In the rows, 128 means zero.
Known rows, with every step that occurs
l > a > e > m: [120 147 141 111  99 115 125 110 105 132 107 145  86 143 105  74 152 100
 124 137 107 136 139 137 139 117 143  78 131 148 124 142 141]
d > a > m: [101 137 140 143  94 136 122 140 121 129 109 134 120 170 105  58 129 120
 115 129 105 129 124 141 112 153 144  93 107 111 122 156 127]
t > p: [120 143 137 159 126 134 170 131 126 119  96 140  80 154 105  79 147 123
 133 104 123 145 160 113  86 141 143  92 119 133 109 130 145]
l > a > m > e: [100 134 135 118 102 105 112 116 106 123  82 141 104 134 101  75 192 106
  99 135  96 121 107 136 122 141 113  61 108 117 129 158 147]
a > m > d > l > e: [ 91 126 153 160 108 127 120 152 122 118 100 143 121 151 126  62 191 139
 111 139 114 114 115 112 101 149 143 106 118 120 143 161 160]
e > l > a: [119 122 158 115 120 102 135 102 139 128  89 143  63 153 110  75 179 110
 152 122  97 137 140 129 125 131 162  80 121 133 120 140 148]
e > p > t: [118 147 157 138 105 150 134 122 158 131 104 182  98 144 114  98 117  97
 147 126 129 142 122 118  77 158 153 140  97 100 104 135 167]
m > e > p > v: [121 146 172 120 116 148 125 127 162 115 113 185  76 126 109 104 137 127
 145 125 110 147  92 108  69 160 113 111 122 113 104 129 150]
l > e > m: [123 164 156 112 114 115 138 124 114 128 109 145  51 153  97  72 160 110
 135 121 119 139 137 116  94 141 139  91 120 146 128 139 142]
l > e > d > a: [137 149 174 111 110 126 132 127 124 126 125 137  81 162  98  53 142 124
 120 134 104 130 130  93  90 122 158 102 141 134 132 137 144]
d > a > l > e: [126 144 160 147 102 123 146 106 113 130  86 129 126 157 111  57 129 144
 105 131 110 121 141 138 127 136 174  90 122 131 137 171 134]
l > e > p: [130 159 174 127 121 131 143 120 126 117  92 157  74 143 100  74 177 115
 142 127 131 133 133 110 103 152 149  86 112 150 123 149 149]
m > a > d > e: [122 124 166 150  80 137 108 122 124 132 101 145 164 141 125  62 127 125
 105 127 104 141 129  88 109 154 153 109 120 104 137 137 115]
p > e > l > a: [126 133 163 115 106 104 123 102 150 134 117 150  70 143 107  81 157 102
 134 136 116 132 115 147 105 123 170  90 115 134 135 148 169]
d > a > m > e: [ 98 145 142 119  95 127 105 139 126 133 104 132 133 150 111  75 142 133
  96 137  95 137 104 121  97 155 115  89 113  91 122 151 125]
m > e > l > a: [116 130 159  91 121  95 118 101 146 134  88 142  75 134 114  90 190 120
 131 131  86 145 122 110 111 132 133  79 129 116 121 132 146]
a > l > e > m > p > t: [101 160 150 127  64 135 112 111 142 147 105 192 128 142 129 102 115 117
 118 126 122 135 137 127  70 120 161 132 100 110 120 146 165]
m > d > a > l > e > p: [ 90 142 175 130 102 142 119 119 144 122 103 160 148 142 132  60 140 151
 116 150 103 131 124 112 111 138 154 119 140 121 125 156 144]
l > a > e > p: [127 142 160 126 107 132 130 105 113 120  89 158 111 133 106  75 166 105
 132 142 119 131 136 132 150 129 153  70 126 148 120 153 148]
t > p > m > e: [101 150 135 146 120 114 134 147 144 123  99 144  81 141  97  98 128 116
 111 117 126 147 144 116  28 144 112 133 115 130 114 123 153]
m > a > d > l > e > p > t: [100 113 165 163  78 132 108 120 150 127 102 189 164 130 129  85 114 116
 125 130 140 129 126  98  63 133 173 151 119 100 113 139 152]
p > m: [115 142 152 146 115 120 137 145 145 122  95 147  73 164  92  83 136  96
 127 120 118 131 142 142  73 163 142 145  95 129 135 145 156]
d > l > e > p > m > a: [100 120 176 148 102  98 120 138 171 111 101 149  92 145 118  91 130 117
 155 130 138 135 129 124  45 151 156 146 126 136 117 148 149]
d > a > l: [117 133 152 152  99 134 151 110 139 134  84 132 136 166 116  64 110 139
 119 125  93 134 143 136 123 147 168 106 118 103 126 164 127]
e > a > m: [ 96 142 137 149  88 123 131 137 129 135  84 160 110 172  93  57 142 117
 150 127 104 139 128 129  93 147 130  80 104 117 116 141 134]
d > e > l > a > m: [109 132 150 136  93 116  97 109 114 138 112 133  87 146 115  52 154 116
 144 144 113 127 126 130 122 131 159  44 119 155 122 148 133]
d > l > e > p: [124 137 176 147 127 124 151 120 148 115  98 139  80 141 110  76 163 133
 158 134 133 134 134  99  89 148 164  91 134 141 117 152 144]
t > p > m > e > l > a: [ 87 130 135 122 120  86 114 120 149 129 104 146  54 135 104  92 146 111
 131 126 119 146 148 127  42 112 125 111 131 153 101 115 158]
p > e > m: [122 164 154 115  98 125 128 129 152 135 140 158  74 153 101  87 123  96
 132 129 124 147 114 133  68 146 143 113 110 115 131 133 154]
l > e: [142 152 163 134 122 120 152 122 108 122  88 137  74 149 100  71 185 121
 115 120 120 124 134 118 117 150 153  85 106 142 141 155 151]
t > p > e: [129 154 144 157 114 135 156 133 134 125 124 148  90 147 102  82 128 115
 114 117 144 140 136 130  62 132 153 101 113 131 122 137 165]

Rows
[114 117 150 141 109 119 134 103 107 116  87 155 119 146  92  52 167  96
 104 129 101 120 145 125 137 127 156  93 115 131 138 149 137] -> l > a > d
[132 161 151 143  91 166 120 124 131 143  96 188 133 139 120 100 114 102
 124 133 144 135 126 125 104 149 159 127 100 110 111 145 172] -> a > e > p > t
[ 91 144 151 105 110 132 119 141 156 124 120 161  82 156 123  81 162 114
 137 127  84 152 121  98  90 154 118 141 126 100 123 118 146] -> e > m > d
[145 160 168 122 117 129 142 126 119 125 102 155  62 160  94  66 176 110
 126 122 114 127 138  95  95 134 153  94 122 140 141 144 163] -> l > e > d
[124 148 163 130  96 119 139 122 156 137 113 157 104 156  95  72 122 122
 141 139 113 149 104 125  69 139 150 108 116 111 129 132 154] -> p > e > a
[103 124 134 174  92 117 133 130 138 121 150 149  97 151  98  57 121 103
 132 140 140 120 130 128  42  87 164  78 146 151 114 146 173] -> t > p > e > d > l > a > m
[132 143 164 137  82 118 137 115 130 132  75 170 127 163 121  78 154 114
 122 114 101 128 143 112 101 130 161 100 127 113 138 162 158] -> m > a > l > e > d
[106 116 154 129 105 114 116 102 124 130  87 167 103 152 101  59 170  99
 129 127 102 128 153 120 127 119 165  88 118 135 130 139 138] -> e > l > a > d
[130 132 163 139 103 147 127 109 120 113 109 181  89 126 105  78 138 107
 139 139 124 122 117 148 131 121 150  81 126 165 112 149 160] -> l > a > e > p > v
[118 149 162 115  92 132 126 114 156 142 100 150 140 154 116  77 112 138
 110 138  75 145 125  93  81 131 139 112 144  80 127 144 137] -> m > e > d > a > l
[103 122 156 107 107 107  99 100 129 135  85 164 116 132 106  74 179 111
 110 134  91 136 134 102 112 121 137  85 127 114 129 131 136] -> m > e > l > a > d
[116 145 158 111 108 109 134 121 152 137  80 149 107 144 102  82 153 143
 137 129  83 161 110  90  74 150 113  98 128  91 115 120 131] -> m > e > a
[124 132 138 171 122 148 167 133 133 112 113 165  59 148 102  81 115 125
 142 101 129 136 137 129  67 136 142 104 119 149 101 129 154] -> t > p > v
[101 104 141 166 107 105 141 121 124 115  94 127 101 154 106  59 169 114
 138 135 107 115 130 141 122 134 159  73 118 128 122 167 142] -> d > l > a > m
[129 153 171 142  98 157 117 112 152 137 130 164 107 129 123  82  92 119
 147 143 134 145 111  96  74 157 160 122 112 115 108 130 153] -> d > e > p > t
[ 97 137 134 181  88 103 142 130 123 123  74 154 118 154 114  82 117 114
 111 104 141 127 167 155  52 128 155 123 112 153 121 157 159] -> t > p > m > a > l > e
[ 98 130 155 102 114  84  99 114 157 131  93 147  61 138 105  93 163 105
 128 137 100 137 124 135  72 133 129 119 118 129 124 132 158] -> p > m > e > l > a
[105 157 141 133 113 123 124 150 155 127 118 164  72 150  94  93 124 105
 120 118 121 148 145  90   4 126 111 138 133 131 113 111 167] -> t > p > m > e > d
[147 159 168 123 101 142 132 132 155 134 134 166  87 161  97  81 135  96
 125 131 117 136 114 110  69 137 156 117 118 110 143 140 176] -> p > e > d
[ 99 136 143 133  77 114 138 116 153 137  81 161 126 166 133  92 118 107
 144 109  90 153 143 133 101 149 144 112 117  90 112 145 128] -> e > m > a > l
[117 135 159 128  84 147 120 128 161 135 105 177 126 141 126 111 136 118
 117 120 109 143 122 113  77 149 153 154  85  78 122 138 168] -> m > p > t
[136 133 150 135 107 122 138 109  96 127  80 136 110 141 106  72 174 108
 105 132 109 121 139 141 162 128 156  74 118 142 138 161 152] -> l > a > e
[ 89 144 146 108  93 124  85 136 143 149 105 142 116 157 120  79 142 137
 121 135  96 145 114 118  88 149 126  83 118  92 113 139 127] -> d > a > m > e > l
[109 118 176 109 113 118 100 106 149 128 125 135  92 131 138  60 173 140
 137 151  84 141 111  91 122 131 152  97 142 131 130 125 147] -> m > d > e > l > a
[127 166 142 123  97 141 129 133 118 143 104 154  99 158 110  85 136 108
 128 125 115 147 144 124 119 144 140  95 118 127 124 138 139] -> a > e > m
[124 139 168 143 117 155 144 125 158 109 113 186  64 144 102  86 125 113
 166 119 119 138 113 127  86 158 142 111 114 135 103 138 151] -> e > p > v
[108 148 149 153  82 130 116 129 122 141 108 139 121 157 103  42 116 138
 149 144 109 143 116 107  86 146 138  65 118 133 117 134 120] -> d > e > a > m
[ 85 140 154 151 111 135  98 149 165 134 137 150  86 145 132  74 110 139
 139 135 126 152 145  95  30 137 139 145 135 148 115 104 155] -> t > p > m > d > e > l
[106 136 177 133  89 123  98 134 173 121 118 146 108 139 121  85  99 112
 152 135 123 152 121 110  54 167 139 138 120 129 113 132 136] -> d > e > p > m > a
[109 135 151 131  79 116  93 145 151 148  82 167 119 164 129 107 130 104
 127 117 121 145 146 145  89 151 153 135 104 117 126 144 157] -> p > m > a > e > l
[132 129 167 147 117 132 154 132 168 124 109 141  82 168 109  76 144 123
 158 124  98 140 142  80  74 142 163 116 140 102 126 138 150] -> e > d > l
[ 98 154 161 104  98 134 109 143 166 131 154 170  96 147 120  87 140 108
 120 138 105 149  98 116  70 144 128 145 123 100 137 123 166] -> p > e > m > d
[110 136 159 122 100 154 108 141 129 132 114 138 158 149 132  70 145 149
  86 145  90 137 119 110 139 144 141 133 131  97 139 143 144] -> m > d > a > e
